Known rows, with every step that occurs:
k z w p n: 1.764  -1.355  -0.747  -0.325  -2.396  1.062  0.410  1.959  -0.208  -0.169  -0.052  -0.324  0.958  -0.574  2.265  0.401  3.660  -0.690  0.330  0.305  -0.603  2.369
z w: 1.332  -0.882  0.012  0.272  -1.696  1.113  0.153  0.420  -0.787  0.602  0.204  0.629  0.215  -0.670  0.693  0.947  0.208  -0.972  -0.390  0.512  -0.440  1.766
q n a w z: 1.051  -0.913  -0.830  0.619  -2.181  2.524  0.415  -0.422  0.326  0.751  1.914  0.982  1.650  -0.900  1.401  2.820  -1.876  -0.087  -0.846  0.751  -1.318  1.664
a w p n q: 1.286  -0.687  -0.601  -1.047  -2.377  1.736  0.332  1.687  -0.023  -0.234  0.360  1.797  1.146  -1.161  1.930  1.295  4.206  -0.686  -0.468  0.203  0.777  2.358
q n: 1.249  -0.237  -0.199  0.688  -1.835  1.420  0.682  -0.234  -0.584  -0.252  0.979  1.109  -0.389  -0.763  1.099  1.065  0.519  0.171  -0.036  0.654  -0.272  1.455
a w p k z: 0.802  -1.272  -1.042  -0.978  -2.087  1.812  0.088  1.876  -0.132  1.533  -0.290  1.718  1.355  -0.653  0.966  1.233  2.571  -0.004  0.980  -0.364  -0.529  2.420
w z n p k: -0.875  -1.154  -1.120  0.112  -0.819  1.899  0.694  0.314  0.547  0.694  0.434  1.389  1.746  -0.308  0.235  2.203  2.860  0.862  0.974  0.169  -1.016  2.156
k z w a: 2.386  -0.804  -1.149  -0.285  -2.770  0.871  -0.451  2.119  -0.569  0.192  -0.431  0.134  0.676  0.277  1.429  0.410  1.801  -1.170  0.201  -0.187  -1.145  1.609
n p k z w a: 1.551  -2.520  -0.449  0.063  -2.451  1.273  -0.341  1.757  -1.009  0.874  -0.141  0.602  -0.009  -0.563  0.940  1.479  2.645  -0.843  0.139  -0.506  -1.449  2.360
n p w: -0.121  -1.205  0.567  0.494  -1.480  1.414  0.106  -0.334  -1.245  1.072  0.767  1.222  0.546  -1.265  0.658  2.037  4.221  0.589  -0.546  -0.023  -0.461  2.474
n a w z: 0.472  -0.879  -1.224  0.271  -1.778  2.111  0.071  0.024  0.569  1.099  1.127  0.936  2.862  -0.543  0.779  2.414  -1.127  -0.448  -0.558  0.533  -1.299  1.694
k z w p n q: 1.805  -1.309  -0.465  -0.507  -2.636  0.828  0.576  2.287  -0.750  -0.485  -0.386  0.648  -0.310  -0.684  2.854  0.298  5.568  -1.036  -0.073  0.426  0.127  2.342
q n p: 0.952  -1.476  -0.183  1.165  -2.038  1.650  0.547  -0.384  -0.782  -0.244  1.343  0.961  -0.642  -1.446  1.193  1.873  1.519  0.184  -0.398  0.200  -0.488  2.028
n a w p k z: 0.904  -2.032  -0.391  -0.558  -1.808  2.410  0.091  0.991  -0.013  1.923  0.052  0.565  1.713  -0.841  0.755  2.115  0.537  -0.118  0.780  -0.410  -0.827  2.516
q n p k z w: 1.276  -2.933  0.623  0.929  -2.276  1.399  0.507  0.274  -1.504  0.851  1.060  0.917  -1.879  -1.392  1.575  2.063  2.249  -0.213  -0.273  -0.035  -1.545  2.498
z w p: 1.498  -0.877  -0.602  -0.165  -1.821  1.581  0.240  1.275  -0.578  0.548  -0.612  0.317  0.837  -0.989  0.971  0.704  0.460  -0.759  0.147  0.429  0.307  2.114
z n a w p: 1.139  -0.972  -0.213  -1.205  -1.461  3.213  -0.100  0.840  0.989  1.425  0.230  -0.342  2.846  -0.561  0.340  2.675  -0.737  -0.065  0.706  -0.601  -0.006  2.332
a w p: 1.195  -0.632  -1.201  -0.816  -2.038  2.040  -0.158  1.390  0.071  0.842  -0.008  1.269  2.016  -0.978  0.804  1.329  0.848  -0.364  0.180  -0.080  0.205  2.141
z n: 0.573  0.184  -0.257  -0.477  -1.093  1.556  0.321  0.484  0.322  0.215  0.156  0.527  1.451  0.142  0.238  1.177  1.711  0.176  1.031  0.046  -0.308  1.527
z n p: 0.275  -1.133  -0.297  0.011  -1.259  1.744  0.186  0.324  0.161  0.258  0.457  0.362  1.107  -0.493  0.378  2.008  2.653  0.232  0.631  -0.422  -0.454  2.044
z w a: 2.219  -0.494  -0.610  -0.233  -2.192  1.281  -0.326  1.398  -0.512  0.177  -0.226  0.307  0.887  -0.229  0.694  0.679  -0.224  -1.269  -0.247  0.197  -0.493  1.580
a w z: 0.407  -0.221  -1.989  -0.196  -2.040  1.435  0.029  0.912  0.495  0.679  0.755  2.017  2.434  -0.283  1.006  1.569  0.826  -0.288  -0.304  0.573  -1.056  1.539

Rows:
0.626  -2.185  0.003  1.016  -2.024  1.390  0.718  0.013  -1.040  0.339  1.123  1.309  -1.120  -1.118  1.330  1.855  3.280  0.539  0.411  -0.102  -1.274  2.255 -> q n p k z
0.435  -1.104  1.015  0.853  -1.886  1.798  0.491  -0.802  -1.421  0.706  1.661  1.108  -0.754  -1.595  1.287  2.385  3.437  0.921  -0.828  0.083  -0.495  2.428 -> q n p w
0.520  -0.929  -1.186  -0.291  -1.559  1.297  0.638  1.481  -0.341  0.661  -0.870  1.158  0.636  -0.337  0.852  0.405  3.096  0.359  1.589  0.081  -0.202  2.149 -> w p k z
1.147  -1.187  0.039  -0.765  -1.884  2.274  -0.290  0.738  0.697  1.468  0.771  -0.276  2.168  0.248  0.865  2.628  0.997  -0.211  0.663  -0.862  -1.577  1.864 -> k z n a w
0.781  -0.139  -0.627  -0.686  -1.915  0.842  0.417  1.584  -0.234  -0.151  -0.473  1.324  -0.084  0.610  1.558  0.796  5.547  -0.071  1.095  -0.216  -0.262  1.479 -> k z n q
0.564  -1.443  0.451  -1.319  -0.935  3.387  0.196  0.437  0.769  2.023  0.212  0.167  2.443  -0.754  -0.198  2.903  -1.004  0.179  1.041  -0.581  -0.107  2.564 -> z n a w p k
0.419  -0.551  -0.853  -1.052  -1.252  1.768  0.590  1.730  0.366  0.837  -0.925  0.603  1.275  0.232  0.656  0.837  3.653  0.793  2.318  -0.403  -0.264  2.163 -> w p k z n
1.101  -1.237  0.157  0.099  -1.627  2.175  -0.202  -0.329  0.007  1.345  1.147  0.501  1.738  -0.890  0.310  2.477  -1.296  -0.733  -0.498  -0.022  -0.785  1.877 -> n a w
0.049  -0.162  -1.094  0.161  -0.937  2.168  0.648  -0.103  1.103  0.468  0.490  -0.134  2.826  0.352  0.520  1.993  -0.180  0.381  0.828  0.456  -1.029  1.446 -> w z n a
1.311  -1.225  -0.615  -1.213  -2.007  2.742  -0.161  1.611  0.928  1.399  -0.034  -0.633  2.681  -0.059  1.125  2.421  1.145  -0.033  1.148  -0.948  -0.737  2.293 -> k z n a w p
0.432  -1.424  -0.799  -0.011  -1.821  1.341  0.071  1.128  0.116  0.251  0.201  0.181  0.964  0.036  1.077  1.673  4.622  0.296  1.095  -0.732  -1.209  2.083 -> k z n p
0.073  -2.097  -0.424  0.606  -1.585  1.033  0.326  0.547  -0.776  0.773  0.291  1.371  0.005  -0.800  0.702  1.435  4.182  0.145  0.760  -0.236  -1.250  2.292 -> n p k z
0.232  -0.518  -0.201  -0.642  -1.084  1.276  0.516  0.879  0.122  0.771  -0.113  0.904  0.720  0.548  0.427  1.130  3.417  0.533  1.819  -0.362  -1.001  1.790 -> p k z n
1.710  -1.287  -1.222  -0.182  -2.368  1.130  0.130  2.027  -0.625  0.534  -0.868  0.079  0.559  -0.455  1.693  0.308  2.324  -0.699  0.563  0.132  -0.393  2.114 -> k z w p
-0.521  -1.610  -1.046  -0.590  -1.357  2.413  0.137  0.644  0.813  1.452  1.019  1.997  2.391  -0.585  0.340  3.202  2.161  0.494  0.386  -0.297  -1.444  2.398 -> a w z n p k
0.324  -0.561  -0.716  -0.250  -1.032  1.659  0.749  0.762  -0.290  0.713  -0.653  1.347  0.935  -0.909  0.087  0.652  1.259  0.327  1.151  0.413  0.529  2.124 -> w p k
1.275  -0.875  0.577  1.149  -1.604  2.073  0.708  -1.102  -0.493  0.140  1.361  -0.020  0.046  -0.976  0.828  1.888  -1.497  0.006  -0.290  0.591  -0.508  1.546 -> q n a
-0.340  -0.748  -1.673  0.180  -1.410  1.708  0.461  0.657  0.763  0.023  0.440  0.756  2.164  -0.171  0.808  1.997  2.860  0.564  0.605  0.188  -1.031  1.920 -> w z n p
0.697  -1.766  0.092  -0.537  -1.200  2.848  0.150  0.215  0.059  1.930  0.313  0.732  1.802  -1.394  -0.008  2.430  -1.386  -0.192  0.315  -0.064  -0.105  2.513 -> n a w p k
0.501  -1.224  -0.124  -0.631  -0.985  2.405  0.654  0.917  0.535  1.243  -0.603  -0.480  1.576  0.009  0.448  1.674  1.566  0.726  2.098  -0.399  -0.473  2.295 -> w p k z n a
-0.417  0.478  -0.918  0.229  -1.427  1.125  0.571  0.077  -0.434  0.803  0.446  1.711  1.767  -0.227  1.009  1.140  3.393  0.849  -0.157  0.941  -0.674  1.765 -> p w z
0.426  -0.525  -0.689  -1.267  -1.522  1.502  0.776  2.118  -0.142  0.460  -1.206  1.635  0.091  0.135  1.292  0.800  5.660  0.481  1.899  -0.257  0.453  2.135 -> w p k z n q
0.634  -1.682  0.660  -0.847  -1.357  2.403  -0.036  0.416  0.430  2.043  0.792  0.328  1.730  0.040  0.291  2.839  0.816  0.017  0.970  -0.859  -1.625  2.187 -> p k z n a w
0.957  -1.364  -0.060  -0.314  -1.289  1.726  0.475  0.928  -0.719  1.133  -0.615  0.852  0.350  -1.172  0.389  0.920  0.211  -0.448  0.470  0.456  0.282  2.397 -> z w p k
-0.020  -1.186  0.369  -0.338  -1.726  1.472  -0.010  0.676  -0.564  1.231  0.465  0.415  0.906  -0.157  1.245  2.183  6.627  1.060  0.640  -0.817  -1.213  2.526 -> k z n p w
0.352  0.152  -1.471  -1.128  -2.027  1.766  0.235  1.496  0.626  0.419  0.393  2.548  1.807  0.221  1.411  2.011  3.302  -0.197  0.006  0.262  -0.378  1.583 -> a w z n q
0.698  -0.129  -0.800  -0.490  -1.632  1.147  0.282  1.319  0.278  0.214  -0.140  0.313  1.213  0.729  0.994  0.836  3.628  0.249  1.458  -0.381  -0.948  1.561 -> k z n
-0.532  0.835  -0.633  -0.580  -1.098  1.608  0.572  0.295  0.266  0.926  0.370  1.312  2.305  0.382  0.859  1.609  3.840  1.266  0.567  0.400  -0.765  1.820 -> p w z n
